Each row was made from one path, in order. Every step used is in the known rows, and no mark comes twice. Write each row's path.
Known rows:
P > W > Y > E > J > L: [.12 -.13 -.22 .06 -.04 .41 .11 -.51 -.09 -.17 -.08 -.20 .47 -.11 -.20 -.15 .07 -.14 -.59 -.17 -.15 -.07 .21 .20 -.18 .20 .16 .14 -.06 -.17 .19 -.11 .02 -.28 .22 -.07 -.14 .11 -.03 .17 .04]
Y > L: [.13 -.08 -.03 -.11 -.17 -.12 -.01 .14 -.06 -.14 .06 -.05 -.06 .10 -.20 -.09 -.17 -.05 -.07 .03 -.11 -.17 .20 -.11 -.06 .09 .07 .00 .02 -.01 .07 .06 -.12 .01 .01 -.05 -.02 -.01 -.22 .02 -.02]
L > J: [-.02 .01 -.11 -.06 .02 -.20 -.13 -.04 -.21 -.04 .08 .05 -.13 -.08 .01 .01 -.12 -.05 .10 -.07 -.16 .17 .08 -.03 .08 -.06 .05 -.01 .20 -.08 -.03 .13 .07 -.04 .01 .10 -.07 -.10 -.17 .05 .06]
Z > L > J > W > Y > E: [.02 .01 -.19 -.05 -.09 .11 -.10 -.24 -.01 .07 .08 -.10 .32 -.11 .16 .09 -.06 -.06 -.37 -.35 -.54 -.16 .42 .14 -.03 -.02 .23 -.09 .12 -.26 -.16 .09 .15 -.16 .19 -.02 -.11 -.03 -.24 .13 .10]
L > J > E > B: [.14 .03 -.09 .11 -.38 -.28 -.21 -.18 .03 -.16 .07 .01 .38 -.10 -.03 .16 .25 .03 -.15 .08 .13 .22 .13 .34 .05 -.20 .01 -.08 -.04 -.10 -.14 .03 -.02 .07 -.25 .13 -.12 -.34 .02 .01 -.05]
E > Y > L > J: [.18 -.10 .00 -.14 -.36 -.44 -.20 .05 -.33 -.18 .05 -.06 -.16 .05 -.16 -.04 -.23 -.09 .03 -.10 -.29 .06 .35 -.02 -.01 .01 .13 -.02 .16 .04 -.05 .06 -.03 .18 .00 .11 -.10 -.16 -.30 .07 .04]
L > Y: [-.02 -.10 .02 -.28 -.11 -.03 .01 -.12 -.11 .15 .02 -.11 .05 -.04 -.07 .08 -.10 .03 -.05 -.19 -.22 -.17 .18 -.07 -.04 -.01 -.10 -.06 -.04 -.16 .03 .07 -.02 .08 -.01 -.01 -.08 .02 -.06 .03 -.03]
W > J > E: [-.04 -.16 -.12 .01 -.27 .08 .12 -.18 .38 .11 -.01 -.18 .34 -.08 -.05 .00 .32 -.06 -.22 .18 .03 .10 .07 .29 .08 .06 .10 .07 -.17 -.14 -.01 .07 -.02 .01 .02 -.22 -.07 -.09 .13 .00 -.06]
J > E: [.02 -.09 .02 .05 -.25 .07 -.04 -.09 .17 .01 .04 -.03 .31 .03 -.04 .10 .20 .01 -.34 .17 .07 .04 .11 .16 .03 -.03 .04 -.02 -.16 -.12 -.05 .02 .04 .10 -.11 -.07 -.04 -.11 .13 -.02 -.11]
Y > E > G: [.00 .11 .00 .28 -.04 -.22 -.10 .08 .20 -.36 -.08 .00 .55 .11 -.03 .25 .18 .10 -.43 -.11 .03 -.24 .13 .43 -.16 .04 .05 -.08 -.03 .08 -.22 -.03 -.33 .12 -.07 .02 .00 -.41 .09 .05 .09]
P > W > J > L > Z: [.07 -.22 -.30 -.28 -.01 .05 .22 -.35 .16 .31 .04 -.20 -.08 -.24 -.07 -.43 .07 -.22 .12 -.03 -.10 .27 .03 -.26 .07 -.06 .03 .03 -.43 -.23 .14 -.10 .33 -.28 .24 -.29 -.22 .23 -.18 .04 -.06]
E > Y > L: [.21 -.11 .13 -.07 -.42 -.25 -.06 .09 -.13 -.16 -.02 -.11 -.03 .15 -.18 -.07 -.13 -.04 -.09 -.03 -.14 -.12 .31 .00 -.10 .09 .07 -.01 -.04 .13 -.03 -.08 -.11 .25 -.02 .01 -.04 -.07 -.15 .02 -.04]
P > W: [.06 .01 .06 -.07 .14 .21 .13 -.14 .01 .00 -.01 -.07 -.18 -.16 .13 -.20 .01 -.09 -.12 -.15 .03 .02 -.12 -.11 -.05 .07 .03 .00 -.25 -.03 -.03 -.09 .12 -.12 .13 -.04 .01 .12 .07 .03 -.02]
J > W: [-.09 -.03 -.05 -.08 -.16 .15 .00 -.10 .12 .14 .14 -.01 .03 -.04 .18 .12 -.12 -.01 .00 -.14 -.02 .09 .17 -.25 .00 -.01 .16 -.07 -.03 .03 -.12 -.03 .31 .08 -.10 .02 .01 .04 -.03 .01 -.10]
L > Y > E: [-.03 -.03 -.12 -.14 .00 -.11 -.03 -.11 .03 -.04 -.04 -.12 .33 .04 -.13 .20 .01 .06 -.45 -.28 -.36 -.33 .23 .19 -.13 .03 .00 -.13 -.02 -.19 -.03 .14 -.26 .01 .06 -.06 -.10 -.13 -.06 .10 .02]
E > G: [.00 .05 .12 .17 -.14 -.16 -.06 .08 .09 -.21 -.05 .02 .29 .04 .04 .12 .09 .08 -.08 -.01 .20 -.09 .06 .19 -.07 -.01 -.04 .00 -.04 .13 -.19 -.10 -.10 .16 -.13 .06 .02 -.28 .10 -.01 .05]
G > E > J > W > Y > L: [.20 -.03 .04 -.01 -.47 .21 .01 -.03 -.07 -.17 .17 -.20 .45 -.06 -.06 -.02 -.21 -.06 -.06 -.07 -.27 -.12 .46 .25 -.15 .20 .27 .07 .22 .08 .01 .05 -.04 .08 -.01 .06 .00 .01 -.17 .11 -.01]
Y > E > J: [.02 -.01 -.15 .26 -.03 -.01 -.12 -.20 -.05 -.26 -.01 -.06 .42 .05 -.14 .13 -.01 .07 -.44 -.06 -.07 -.09 .15 .48 -.12 .06 .19 .03 .25 .04 .09 .10 -.26 -.07 -.04 .05 .05 -.22 .01 .12 .14]
W > P: [.03 .01 -.03 -.05 .09 .16 .13 -.01 .22 .00 .05 .00 .07 -.09 .07 -.11 .02 -.11 .09 -.14 -.15 -.10 -.15 -.32 .05 .16 .15 .03 -.12 -.10 -.07 -.17 .08 .06 .07 -.10 .00 .10 .15 .06 .13]
Y > E > J > W > P: [-.04 -.04 -.19 .09 -.09 .27 .03 -.27 .29 -.08 .16 -.06 .43 -.07 .12 .09 -.10 -.06 -.29 -.32 -.26 -.08 .13 -.15 -.05 .19 .44 .00 .05 -.03 -.11 -.13 .14 .08 -.06 -.04 .05 -.04 .14 .17 .15]
P > W > J > E: [-.01 -.15 -.07 -.05 -.16 .25 .23 -.28 .38 .12 -.01 -.22 .19 -.20 .06 -.16 .34 -.14 -.32 .05 .07 .11 -.03 .20 .04 .12 .12 .08 -.37 -.17 -.04 .00 .09 -.09 .11 -.25 -.05 .01 .18 .01 -.07]
W > J > E > B: [.09 -.03 -.14 .13 -.40 -.14 .06 -.25 .38 -.05 -.02 -.16 .51 -.13 -.06 .06 .45 .01 -.11 .15 .24 .12 .03 .47 .04 -.08 .01 .02 -.20 -.06 -.09 -.04 -.12 .04 -.15 -.08 -.10 -.24 .15 -.02 -.04]
Z > L: [.01 -.08 .11 .02 -.10 -.14 -.09 -.08 -.14 .13 .03 .00 -.17 -.01 .09 -.15 -.08 .03 -.05 .02 -.08 -.07 .08 .00 .07 -.14 -.03 -.04 -.09 -.11 -.01 -.02 .17 -.12 .02 -.07 -.04 -.04 -.14 -.03 .11]

Which path is each row?
[.09 -.01 .10 -.08 -.56 -.39 -.20 .05 -.20 -.12 .23 -.10 .05 -.02 .07 .09 -.28 -.06 .09 -.14 -.30 .21 .48 .01 -.03 .01 .28 -.11 .16 .17 -.22 .06 .20 .33 -.17 .17 -.10 -.23 -.25 .07 -.07] => G > E > Y > L > J > W
[.07 -.06 -.30 -.13 -.15 -.17 .17 -.47 .19 -.08 -.10 -.32 .43 -.21 -.16 -.03 .27 -.07 -.37 -.32 -.10 -.11 .15 .24 -.14 .01 -.02 -.07 -.33 -.23 -.01 -.08 -.14 -.19 .09 -.13 -.26 -.11 -.06 .12 -.01] => P > W > J > L > Y > E > B
[.24 -.06 .07 -.02 -.38 .07 -.05 -.07 .07 -.28 .04 -.10 .48 -.13 -.03 -.04 .13 -.12 -.46 -.08 -.05 -.13 .34 .24 -.10 .12 .10 .03 -.18 -.16 -.21 -.03 -.05 .09 .02 .00 -.08 -.24 -.02 .07 -.02] => P > W > Y > L > J > E > G
[.28 -.16 -.21 -.23 -.34 .24 -.05 -.14 -.01 .12 .21 -.12 .28 -.10 -.10 -.17 -.29 -.12 -.01 -.12 -.34 -.04 .49 -.11 -.06 -.02 .21 .00 .04 -.10 .11 .02 .14 -.05 .05 -.04 -.04 .17 -.32 .09 -.01] => E > J > W > Y > L > Z
[.16 .01 -.12 .15 .06 .43 .06 -.34 -.02 -.22 -.08 -.18 .48 -.15 -.03 -.06 .06 -.07 -.55 -.26 -.19 -.21 .13 .50 -.20 .20 .20 .09 .09 -.07 .08 .01 -.21 -.21 .22 .01 .03 .03 .08 .17 .13] => P > W > Y > E > J
[-.01 -.06 .00 -.05 -.08 -.31 -.21 -.11 -.34 .09 .10 .05 -.30 -.09 .11 -.12 -.19 -.01 .08 -.05 -.22 .09 .14 -.03 .14 -.20 .03 -.05 .12 -.18 -.04 .12 .22 -.16 .04 .04 -.09 -.13 -.29 .03 .16] => Z > L > J
[.09 -.17 .11 -.01 -.43 .07 .14 -.33 .28 .08 -.09 -.28 .19 -.13 .07 -.12 .34 -.13 -.31 -.01 .04 .15 .10 .30 -.01 .10 .12 .07 -.39 .00 -.13 -.17 .09 .20 .06 -.15 -.09 -.06 .25 .00 -.09] => P > W > J > E > Y
[-.10 -.20 -.32 -.23 -.09 -.12 .14 -.34 .14 .07 -.09 -.28 .37 -.01 -.29 .07 .12 -.06 -.40 -.21 -.38 -.19 .28 .11 -.08 .11 .03 -.02 -.11 -.30 .11 .08 -.15 -.13 .17 -.22 -.26 -.05 -.15 .12 -.02] => W > J > L > Y > E
[-.10 -.09 -.05 -.11 -.23 -.12 -.19 -.20 -.19 .21 .23 .02 -.23 -.12 .25 .01 -.30 -.02 .07 -.17 -.24 .18 .31 -.28 .13 -.19 .18 -.11 .09 -.12 -.15 .08 .50 -.06 -.07 .06 -.08 -.08 -.29 .04 .05] => Z > L > J > W
[.24 -.13 -.06 -.20 -.28 .19 .01 -.14 -.02 -.08 .10 -.14 .20 -.16 -.08 -.16 .03 -.21 -.40 -.06 -.27 -.04 .31 .06 -.03 .13 .15 .05 -.14 -.31 -.03 .09 .06 -.07 .15 -.07 -.11 .02 -.13 .08 -.08] => P > W > Y > L > J > E
[-.04 -.22 -.07 -.34 -.21 -.04 .05 -.28 -.17 .15 .00 -.13 .09 -.01 -.22 .01 -.09 -.04 -.12 -.12 -.20 -.08 .27 -.28 -.03 .00 -.12 -.02 -.15 -.26 .13 -.03 .17 -.02 .01 -.07 -.25 .08 -.16 .04 -.12] => J > L > Y
[.12 .03 -.07 .02 -.23 -.41 -.14 -.23 -.03 -.10 -.03 -.12 .38 -.03 -.06 .14 .11 .14 -.34 -.24 -.17 -.30 .25 .37 -.10 -.21 -.09 -.20 -.13 -.18 -.11 .02 -.22 -.05 -.10 .01 -.15 -.30 -.13 .05 .10] => Z > L > Y > E > B
[.10 -.11 .11 .03 -.51 -.26 -.20 -.17 -.09 -.04 .01 -.06 .21 .02 -.01 .12 .14 -.04 -.25 .04 -.10 .21 .28 .23 .04 -.06 .08 -.04 -.05 -.01 -.18 -.04 .11 .32 -.13 .09 -.14 -.25 .08 .01 -.07] => L > J > E > Y
[-.05 -.20 -.20 -.17 -.01 .17 .32 -.39 .13 .12 -.07 -.24 -.07 -.19 -.08 -.33 .13 -.22 -.04 -.05 .02 .18 -.04 -.18 .01 .15 .07 .14 -.32 -.16 .13 -.14 .25 -.26 .25 -.24 -.18 .20 -.06 .05 -.06] => P > W > J > L
[-.06 -.08 -.07 -.17 -.11 .03 -.04 -.20 .05 .20 .25 .03 -.15 -.19 .30 -.10 -.24 -.12 .12 -.31 -.37 .07 .14 -.56 .16 .00 .31 -.06 -.05 -.21 -.21 -.11 .52 .00 .00 -.05 -.07 .02 -.12 .10 .17] => Z > L > J > W > P
[-.01 -.10 -.16 -.23 -.27 -.15 -.13 -.02 -.12 -.01 .25 .00 -.14 -.02 .02 .04 -.36 -.10 .02 -.18 -.27 .11 .40 -.36 .02 .01 .26 -.08 .16 -.05 -.09 .12 .27 .05 -.08 .07 -.05 -.06 -.36 .08 -.06] => Y > L > J > W
[.23 -.12 -.15 -.22 -.15 -.22 -.08 .13 -.01 .07 .15 -.02 -.07 .03 -.19 -.22 -.21 -.07 .08 .03 -.23 -.03 .22 -.18 .00 -.11 .02 -.08 -.13 -.10 .09 .07 -.01 -.03 .03 -.11 -.07 .05 -.33 .01 -.03] => Y > L > Z
[.27 -.27 -.11 -.20 -.59 -.28 -.02 -.06 .21 .14 .08 -.22 .20 .00 -.21 -.21 .08 -.13 -.08 .12 -.21 .07 .38 .11 .03 -.07 .11 -.03 -.29 -.09 .00 .00 -.02 .19 .01 -.22 -.16 -.06 -.17 .00 -.08] => W > J > E > Y > L > Z
[-.06 -.16 -.09 -.10 -.24 .17 -.03 -.42 .11 .10 .19 -.13 .32 -.11 .14 .03 -.23 -.01 -.36 -.43 -.46 -.27 .31 -.22 -.03 .08 .34 -.08 -.05 -.23 -.10 -.08 .24 .04 -.04 -.10 -.05 -.06 -.01 .17 .21] => Z > L > Y > E > J > W > P
[-.05 .03 .08 .20 -.38 .06 -.10 -.14 -.05 -.08 .22 -.09 .34 -.08 .15 .15 -.15 .07 .02 -.01 .01 .22 .25 .30 -.06 .01 .27 -.01 .21 .22 -.07 .05 .15 .16 -.25 .16 .04 -.18 .05 .06 -.01] => G > E > J > W
[-.08 -.09 -.06 .07 -.27 .20 -.09 -.29 -.02 .02 .16 -.04 .18 -.04 .12 .12 -.21 .03 -.10 -.10 .03 .16 .25 -.03 -.03 .01 .26 .01 .18 .11 -.01 .00 .26 .06 -.19 .10 .06 -.05 -.01 .07 -.01] => E > J > W
[.16 .25 .12 .29 -.26 -.38 -.08 .07 .03 -.28 .04 -.06 .42 -.10 .04 .11 .24 .11 .20 .08 .18 .12 -.03 .57 -.07 -.12 -.06 -.09 .00 .19 -.16 -.05 -.23 .12 -.24 .16 -.05 -.30 .09 -.02 .00] => G > E > B
[.28 -.12 -.19 -.35 -.26 .17 .02 .00 .10 .22 .19 -.11 .16 -.08 -.05 -.18 -.22 -.15 .07 -.16 -.40 -.10 .43 -.28 -.04 -.04 .13 -.07 -.12 -.17 .00 .00 .19 -.03 .11 -.11 -.09 .23 -.35 .05 -.09] => J > W > Y > L > Z
[.08 .05 .06 .10 -.33 .40 .01 -.22 -.02 -.04 .12 -.17 .57 -.17 .16 .08 -.04 -.02 -.01 -.11 -.15 .04 .31 .36 -.11 .11 .23 .07 .23 .09 -.06 -.02 .10 .08 -.03 .12 .01 .04 .06 .09 .01] => G > E > J > W > Y
[-.06 -.02 -.14 -.18 -.04 .11 .02 -.13 .18 .10 .23 .03 -.01 -.18 .24 .00 -.19 -.16 .15 -.33 -.31 .12 .07 -.57 .10 .10 .33 -.03 .02 -.13 -.20 -.10 .39 .10 -.02 .00 -.04 .07 -.01 .12 .09] => L > J > W > P
[.02 -.04 .15 .23 -.36 -.07 -.09 -.01 .24 -.20 -.01 .00 .58 .06 .00 .21 .27 .08 -.40 .14 .26 -.05 .15 .35 -.05 -.02 .00 -.02 -.20 .02 -.22 -.08 -.08 .26 -.22 .00 -.02 -.39 .22 -.04 -.07] => J > E > G
[.29 -.05 .01 -.24 -.05 .37 .19 -.01 -.01 -.09 -.01 -.18 .02 -.12 -.08 -.32 -.09 -.20 -.20 -.19 -.25 -.28 .17 -.09 -.15 .23 .08 .09 -.16 -.13 .05 -.06 -.07 -.15 .28 -.11 -.03 .26 -.15 .07 -.02] => P > W > Y > L
[.23 -.03 -.12 .05 -.50 -.40 -.20 -.08 -.01 -.26 .12 -.02 .35 -.03 -.18 .08 .12 -.01 -.19 .10 .07 .09 .28 .25 .00 -.14 .05 -.08 -.03 -.11 -.09 .07 -.11 .08 -.25 .09 -.12 -.35 -.15 .03 -.07] => Y > L > J > E > B
[-.09 -.11 -.17 -.05 -.27 .12 -.11 -.38 -.01 -.02 .14 -.13 .43 -.02 .01 .29 -.20 .07 -.45 -.33 -.26 -.12 .45 .12 -.14 .03 .25 -.09 .16 -.05 -.03 .11 .06 .07 -.13 .07 -.02 -.15 -.06 .15 .01] => L > Y > E > J > W
[.14 .03 -.02 .17 -.40 -.14 -.08 -.15 .20 -.14 .02 -.03 .51 -.03 -.05 .14 .35 .07 -.24 .14 .27 .08 .08 .34 -.02 -.15 -.05 -.08 -.20 -.05 -.11 -.07 -.07 .11 -.27 .06 -.08 -.25 .15 -.03 -.11] => J > E > B
[.10 -.11 -.05 -.23 -.38 -.09 -.03 -.07 .06 -.03 .21 -.06 -.03 -.07 .11 -.05 -.28 -.19 .08 -.35 -.41 .04 .30 -.55 .03 .16 .38 -.05 -.01 -.02 -.22 -.17 .33 .30 -.04 .02 -.07 .00 -.11 .13 .07] => E > Y > L > J > W > P
